Each row comes from the steps of one walk. Every step used is in the known rows, and no mark comes twice. Write the walk behind each row, first mark first.
Known rows
rilam lanal tedi korepal: |  0.75 | -2.01 | -0.78 |  2.21 |  1.04 |  1.86 |  0.85 | -2.77 |  1.47 | -0.19 | -0.54 | -3.61 | -3.82 | -4.54 | -0.14 |  1.85 |  1.90 | -1.50 |
korepal loni lanal valer: | -0.80 | -3.69 |  0.56 |  1.85 |  0.83 |  3.25 |  0.44 | -1.19 |  2.56 |  0.78 |  3.00 | -3.88 | -3.16 | -3.14 |  0.64 | -0.88 | -1.90 |  0.26 |
sudab rilam: | -1.99 | -2.08 | -0.20 |  2.67 |  2.23 |  0.41 |  1.04 | -1.32 |  2.31 |  0.90 |  1.32 |  0.64 | -3.30 | -0.01 |  0.14 |  2.23 |  0.56 |  3.25 |
tedi korepal loni: |  0.98 | -1.65 |  0.81 |  1.76 |  1.64 |  1.78 | -1.96 | -2.29 |  2.70 | -0.20 |  3.34 | -1.63 | -7.32 | -5.02 |  1.88 |  0.56 |  1.95 |  2.73 |
rilam lanal tedi: | -0.30 | -1.99 | -1.52 |  2.73 |  1.00 |  1.93 |  1.07 | -3.07 |  1.26 |  0.22 | -0.55 | -3.91 | -2.63 | -2.31 | -0.59 |  1.90 |  1.01 | -2.04 |
sudab tedi lanal: | -1.92 | -1.28 | -0.07 | -0.14 |  1.64 |  1.70 |  0.57 | -3.02 | -0.64 | -0.56 |  1.59 | -0.03 | -6.05 | -0.93 |  0.38 |  3.69 |  0.76 |  1.62 |
rilam lanal tedi korepal loni zerat: |  0.84 | -2.04 | -0.94 |  2.81 |  0.23 |  2.02 | -0.40 | -3.55 |  2.78 |  0.02 |  0.21 | -3.90 | -4.72 | -5.02 |  0.95 |  1.20 |  2.23 | -3.05 |
lanal valer sudab tedi korepal loni zerat: |  1.75 | -0.75 | -0.60 | -0.73 | -2.21 |  1.13 |  3.05 | -4.24 |  0.10 | -0.18 |  1.87 | -2.29 | -5.85 | -2.76 |  2.00 |  0.43 | -2.09 | -1.35 |
loni sudab tedi korepal: |  2.67 | -0.18 | -1.53 | -1.56 |  1.26 |  2.23 |  0.88 | -0.59 | -0.81 | -1.39 | -1.49 | -1.51 | -4.76 | -0.95 |  1.09 |  0.39 |  0.33 |  1.62 |
lanal valer sudab: |  0.25 | -0.95 | -1.01 | -0.56 | -0.74 |  0.51 |  4.08 | -2.81 |  0.05 |  0.83 |  1.93 | -2.43 | -4.00 | -1.05 |  1.17 | -0.11 | -3.62 | -0.58 |
valer sudab rilam lanal tedi korepal: | -0.73 | -2.40 | -1.60 |  1.67 |  0.16 | -0.34 |  2.77 | -4.39 |  0.53 |  0.35 |  0.12 |  0.10 | -5.08 | -3.15 |  0.64 |  1.02 | -0.64 |  0.18 |
rilam lanal valer sudab tedi korepal: |  1.40 | -1.19 | -0.60 |  0.36 | -1.13 |  1.25 |  4.38 | -3.45 |  0.38 | -0.65 |  0.15 | -2.11 | -1.80 | -4.82 | -0.43 |  1.24 | -1.79 | -1.69 |
valer sudab rilam: | -1.82 | -1.48 | -1.51 |  0.96 |  0.87 | -0.75 |  2.10 | -3.50 |  0.33 |  0.85 |  1.47 |  1.19 | -5.16 | -0.18 |  1.06 |  0.41 | -2.00 |  2.21 |
valer sudab rilam lanal tedi korepal loni: | -0.67 | -3.09 | -1.81 |  2.66 | -0.20 |  0.40 |  2.28 | -5.32 |  1.12 |  0.41 |  1.16 | -0.18 | -5.97 | -3.86 |  1.00 |  0.77 | -0.10 |  0.05 |
korepal loni: | -0.59 | -2.03 | -0.40 |  2.84 |  1.50 |  2.45 | -1.62 | -3.32 |  2.51 |  0.43 |  3.58 | -2.26 | -5.80 | -1.70 |  1.30 |  0.49 |  0.77 |  1.78 |
rilam lanal valer sudab tedi korepal loni: |  1.34 | -1.80 | -0.60 |  1.18 | -1.50 |  1.91 |  3.88 | -4.44 |  1.09 | -0.65 |  1.23 | -2.30 | -2.61 | -5.62 |  0.03 |  0.99 | -1.34 | -1.96 |
tedi lanal valer sudab: | -2.81 | -1.86 | -0.81 | -0.73 |  0.28 |  0.30 |  3.64 | -3.15 |  0.55 |  1.27 |  3.32 | -0.17 | -6.04 | -2.81 |  1.79 |  1.03 | -2.45 | -1.25 |

Write each row's walk
|  0.43 | -2.48 |  0.75 | -1.71 |  0.01 |  1.49 |  3.14 | -0.56 | -0.70 | -0.06 |  0.37 | -2.83 | -2.77 | -3.43 |  0.22 | -0.85 | -4.02 |  0.48 |  loni lanal valer sudab tedi korepal
| -0.31 | -2.00 | -1.88 |  0.75 |  0.95 |  3.36 | -0.05 | -3.35 |  0.68 | -0.46 |  1.79 | -1.14 | -6.50 | -1.31 |  1.64 |  0.65 |  0.64 |  0.39 |  korepal loni sudab tedi lanal
| -2.81 | -2.00 | -0.01 |  0.08 |  1.20 |  1.08 |  2.82 | -1.79 |  1.59 |  1.20 |  3.21 | -0.78 | -4.94 | -2.76 |  1.31 |  1.97 | -0.87 | -0.75 |  tedi lanal valer
|  0.68 | -2.24 | -2.36 |  1.21 |  1.27 |  1.66 |  2.65 | -0.95 |  1.64 | -0.07 | -2.22 | -0.89 | -2.77 | -2.07 |  0.51 |  0.59 |  1.12 | -0.59 |  loni sudab rilam lanal tedi korepal
| -1.76 | -1.97 | -1.59 |  1.72 |  0.62 | -0.62 |  2.79 | -3.98 |  1.15 |  0.50 |  0.75 |  0.95 | -3.10 | -1.80 |  0.16 |  0.52 | -2.02 |  0.61 |  valer sudab rilam lanal
| -0.63 | -1.79 | -1.02 |  0.42 | -0.75 |  0.07 |  5.05 | -2.88 |  0.64 |  1.05 |  1.73 | -0.73 | -3.38 | -0.75 |  0.86 |  0.66 | -3.09 |  0.26 |  lanal valer sudab rilam
|  1.42 | -1.28 | -0.73 |  1.07 | -1.84 |  1.41 |  3.11 | -4.37 |  1.71 | -0.36 |  0.89 | -2.41 | -2.60 | -5.35 |  0.66 |  0.57 | -1.52 | -3.43 |  rilam lanal valer sudab tedi korepal loni zerat
| -1.47 | -2.68 | -0.39 |  3.25 |  0.72 |  0.90 |  4.17 | -1.72 |  3.20 |  0.85 |  0.57 | -0.24 |  0.41 | -2.41 | -1.02 |  2.53 | -0.33 | -0.07 |  sudab rilam lanal valer
|  0.76 | -0.65 | -0.93 | -0.93 | -1.37 |  1.14 |  4.50 | -3.61 | -1.36 | -0.07 |  1.17 | -2.36 | -4.11 | -0.43 |  0.61 |  1.10 | -3.25 | -0.10 |  lanal valer sudab tedi
| -1.60 | -0.91 | -1.36 | -1.20 |  0.42 |  0.26 |  1.69 | -4.76 | -1.98 | -0.24 |  1.70 |  0.54 | -7.38 | -0.88 |  1.22 |  1.57 | -1.91 |  1.01 |  valer sudab tedi lanal
|  0.54 | -1.82 | -1.96 |  1.51 |  1.28 |  3.00 | -0.70 | -2.23 |  1.96 |  0.12 |  1.73 | -2.44 | -5.30 | -1.00 |  1.82 | -1.06 |  0.01 |  0.57 |  korepal loni sudab
|  0.13 | -3.71 |  1.03 |  1.16 |  0.44 |  1.47 |  1.15 | -1.81 |  2.31 |  0.32 |  2.77 | -1.08 | -5.42 | -5.96 |  1.60 | -0.72 | -1.13 |  1.77 |  tedi korepal loni lanal valer sudab rilam
| -2.11 | -2.45 | -0.50 |  3.64 |  1.88 |  0.57 |  1.85 | -1.84 |  3.14 |  0.54 |  0.33 |  0.60 | -0.73 | -2.01 | -0.92 |  2.38 |  0.64 |  1.29 |  sudab rilam lanal
|  1.68 | -1.26 |  0.63 |  0.89 |  0.77 |  2.59 | -0.96 | -3.33 |  0.21 | -1.44 |  1.83 | -1.62 | -6.78 | -3.10 |  0.76 |  2.65 |  2.12 |  3.29 |  sudab tedi korepal loni
|  1.26 | -2.18 | -0.48 |  1.44 |  1.47 |  1.92 | -0.46 | -1.49 |  2.68 | -0.23 |  1.65 | -0.46 | -6.33 | -4.23 |  2.08 |  0.00 |  1.82 |  2.36 |  tedi korepal loni sudab rilam
| -1.52 | -2.30 | -2.26 |  2.00 |  0.17 | -0.21 |  3.12 | -4.67 |  0.38 |  0.69 |  0.05 | -0.21 | -4.27 | -1.33 |  0.27 |  1.02 | -1.34 | -0.26 |  valer sudab rilam lanal tedi
|  1.25 | -2.50 | -0.66 |  2.22 |  1.28 |  2.02 |  0.13 | -1.74 |  3.32 | -0.41 |  1.13 | -0.52 | -4.65 | -5.57 |  1.35 |  0.04 |  1.88 |  1.20 |  tedi korepal loni sudab rilam lanal
|  1.56 | -2.37 |  1.26 |  0.35 |  0.12 |  3.22 |  0.68 | -1.96 |  0.18 | -1.15 |  1.38 | -2.71 | -4.94 | -4.04 |  0.32 |  1.74 |  0.27 |  2.10 |  sudab tedi korepal loni lanal valer
|  0.04 | -1.91 | -2.34 |  1.14 |  0.74 |  1.53 |  4.52 | -0.24 |  2.22 |  0.33 | -1.51 | -0.66 |  0.09 | -1.06 |  0.03 |  0.08 | -1.04 | -1.16 |  loni sudab rilam lanal valer
